What can hang from each mark
supim: luzek
luzek: tora
vigim: bopev nudofez tora
noseg: bopev
gukob: febes tora
tora: gukob vigim
febes: noseg
bopev: gukob
kamer: bopev

Each row was made from one small tree. The marks that hang from a mark follow it in brackets, in alphabetical order. Every link used is in the known rows. Write each row's tree.
Known rows
kamer[bopev[gukob[febes]]]: [ -7  27  -1  13   5   8  -6   5  18  12 -23  -1   8   9  -6   7 -25  19
   8  -7  -1 -18   8]
supim[luzek[tora]]: [ -2 -23  15  17  -1   6  14   9   6   1  -6  -6   0   6  10  -8 -19   0
  -1  -9   5 -17  -6]
luzek[tora[gukob vigim[bopev nudofez]]]: [-13   7   5   8  14  -1   1  18  12  -7 -10   5  28  14  13  -4 -39   9
   3 -11  -4 -25   7]
gukob[febes]: [ -6  19  11   5   3   7   5   9   9  14 -21  -1  13  10   9   1  -2   6
   5 -10   5 -13   1]
febes[noseg[bopev]]: [  1  -3  13  20   0   6   8   8  24   0  -4   5   6  -8  -9  -6 -13   3
  13 -14  12  -6   2]
bopev[gukob[tora[vigim]]]: [ -9  17   9   4  17   0  -3   5  20   8 -11   8  15  18   4   9 -24  17
  -8 -10 -12  -1   3]
gukob[tora]: [ -2  -1   8   4   9   2   8  -5  16  14 -14   7   8  13   8   5 -12   2
   8 -13   7  -3  -8]
noseg[bopev[gukob]]: [ 10   8   3  10   1   9  -4  16  24  -1   0   2   7   7  -8   4 -32   8
  -4  -7   3  -7  13]
luzek[tora]: [ -4  -2   6   4   1   8   4   8   9   0  -5  -1  15  11  11  -1 -24   0
  -1 -11  10 -14  -5]
bopev[gukob[febes tora[vigim]]]: [-10  39  16  -1  18   2  -3  18  17  16 -27   5  21  21   5   7 -16  22
  -4  -9 -16  -9   7]
bopev[gukob[febes[noseg] tora]]: [ -4  32  16  -2  14   4   0   7  19  14 -21   7  17  17  -2  -6  -5  19
  18  -7   0   7   3]
supim[luzek]: [ -2 -22  12  20   0   3  17   2   9   5  -5  -4 -10   2   6  -4  -6   3
   3  -9   4  -8  -2]
kamer[bopev[gukob[tora[vigim]]]]: [-15  15   3  18  16   1  -2  -5  27  11 -20   8   8  10  -5  16 -38  21
   2 -12 -10 -13   2]
vigim[bopev tora[gukob[febes]]]: [ -3  35  11  -3  16   3  -7  -8   5   3  -9   2   3  11   8   3  -9   1
  12  -8   7 -17  16]
tora[gukob[febes]]: [ -7  24  12   1   7   4  -7  13  15   7 -13  -4  19  15   3   8 -10  11
  -1  -6   5 -11  12]
bopev[gukob[febes[noseg]]]: [ -6  28  10   3   8   7  -1   8  14   5 -12   2  15   8  -3  -8  -3  18
  12  -5  -1   5   9]
vigim[bopev nudofez]: [  0  -5  -4   9   7   3  16   0   4   5 -12   9  10   7  13 -13 -16  -2
  22 -11   7 -11  -3]
luzek[tora[gukob]]: [ -6   0   7   0   4   5  -7  11  16  -6   2  -4  22  14   6   7 -31   5
  -8  -8   9 -11   6]
tora[gukob[febes[noseg]] vigim[nudofez]]: [-19  39  18  12  12  -2   1  20  17   9 -21   4  27   6   1  -6 -12  22
  13 -10 -10  -8  12]
supim[luzek[tora[gukob]]]: [ -5 -18  15  11   3   2   4  13  14  -6   1  -9   5  11   5   0 -27   6
  -6  -6   6 -12   6]

Write each row's tree
[ -1  18  20  15   1   9   6  21  22  10 -21   2  13  -3  -6  -8  -5   8
  16 -12  10 -14   6] : gukob[febes[noseg[bopev]]]
[ -8  34   5   5  15   3   4  20   7   8 -25   8  22  16  11 -11 -19  18
   9  -8 -16 -18  11] : tora[vigim[bopev[gukob[febes]] nudofez]]
[  7   7  -2  -1  15   2   7   0  12   7 -14  14  15  21   8 -10 -25   8
  22  -7  -1   2  -1] : vigim[bopev[gukob[tora]] nudofez]
[-12  25   5  17   7   7  -2  -2  22   9 -21   3   8   0 -13  -4 -19  22
  20  -7   2  -8   8] : kamer[bopev[gukob[febes[noseg]]]]
[  9  32  15   0   8   9  -3  25  25  16 -24   4  16  19  -4   5 -24  15
   6  -7   0 -13   9] : noseg[bopev[gukob[febes tora]]]
[ -1  46  22   8   8   6  -8   8  21   5  -5   2   0  -3 -12   3 -18   6
  15 -10   9 -13  20] : vigim[tora[gukob[febes[noseg[bopev]]]]]
[-14  30   9   7  16  -1   2  21  11   7 -26   6  26  14  12  -3 -18  16
  10  -9  -9 -22  14] : tora[gukob[febes] vigim[bopev nudofez]]
[-22  29  24   8  12   1  -6  23  19   0 -16  -2  32  10   3  -1 -19  21
  -2 -11  -4 -16  11] : luzek[tora[gukob[febes[noseg]] vigim]]
[-17  22  14   5  18  -1  -3  15  14   0 -20   1  24  13   9   4 -11  14
  -2 -10  -6 -20  17] : tora[gukob[febes] vigim[bopev]]
[-10  29   8   4  17   3  -1  16   9   0 -21   4  20  17   9  -3 -14  18
  -3  -8 -12 -15  12] : tora[vigim[bopev[gukob[febes]]]]
[ -4  25  20  12   4   6  -5  25  29   3 -14  -1  18   0 -12  -1 -14  13
  12  -9   9 -11  16] : tora[gukob[febes[noseg[bopev]]]]
[  1  44   8  -3  14   3  -2  -2   1   8 -12   6   4  12  11  -5 -17   1
  23  -8   4 -18  14] : vigim[bopev nudofez tora[gukob[febes]]]
[-14  30  25  17  10   2  -4  30  30   3 -18   0  23   0 -10   5 -18  19
   1 -12  -4 -18  20] : tora[gukob[febes[noseg[bopev]]] vigim]
[ -6   5  23   8   2   5   3  24  11   4 -14 -12  12  15   6  -2 -18  11
  -3  -4   3 -20   9] : supim[luzek[tora[gukob[febes]]]]
[ -9  29  10  12  13   5  -2  -3  25  18 -29   7  10   7 -11   1 -17  24
  26  -9   1  -4   2] : kamer[bopev[gukob[febes[noseg] tora]]]
[ -6  13  -1   5  13   3   3  18   7  -6 -10   9  25  16  12 -11 -41  12
   1  -9 -11 -17   5] : luzek[tora[vigim[bopev[gukob] nudofez]]]
[ -9  21  22   5  11   3   8   2  16  20 -27   7  16   9   4  -7   5  11
  23 -12   7   0  -6] : gukob[febes[noseg] tora]
[ -3   7  -2  13  10   4  -2 -11  25  11 -17   7   4  12  -7  11 -35  15
   9  -9   2  -7   0] : kamer[bopev[gukob[tora]]]
[  0  22  24  11   7   6   9  17  26  18 -28   6  15   4  -5  -7  -7   8
  24 -13  10  -9   0] : gukob[febes[noseg[bopev]] tora]
[-14  15   5  13   9  -2  -1  13  17   4  -7   3  20  10   3   6 -30  13
  -4 -11  -8 -10  10] : tora[gukob vigim[nudofez]]
[  4   7   8  13   2   8  -2  11  27  -6   1   5   8  -2 -15  -6 -23  12
   9  -9   5   1  10] : febes[noseg[bopev[gukob]]]
[ -7  46  14  -2  10   5  -9  -4   8  10  -5  -2   1  10   4  11 -14   3
   2  -8   4 -14  15] : vigim[tora[gukob[febes]]]
[-10  27  14   6  19  -1  15  16   8  23 -39  12  24  18  18  -8 -11  11
  21 -14  -8 -19  -3] : gukob[febes tora[vigim[bopev nudofez]]]
[-12 -17  19  23   4   2  15  18   7   0  -9  -5   3   6  11  -4 -22   7
 -12 -12  -7 -24  -2] : supim[luzek[tora[vigim]]]
[-15  29  21   6  15   1   6  13  14  23 -33   4  20  17  13   6  -6  13
   1 -14  -8 -16  -2] : gukob[febes tora[vigim]]
[  5   8  13  10   9   5   1   9  31   3  -7  10  10   6 -13  -3 -24  13
  13 -10   5   5   6] : febes[noseg[bopev[gukob[tora]]]]
[-17   7  10   8  10   1  -7  16  18  -7  -3  -2  26  13   6  10 -34  11
 -18 -11  -3 -19   8] : luzek[tora[gukob vigim]]
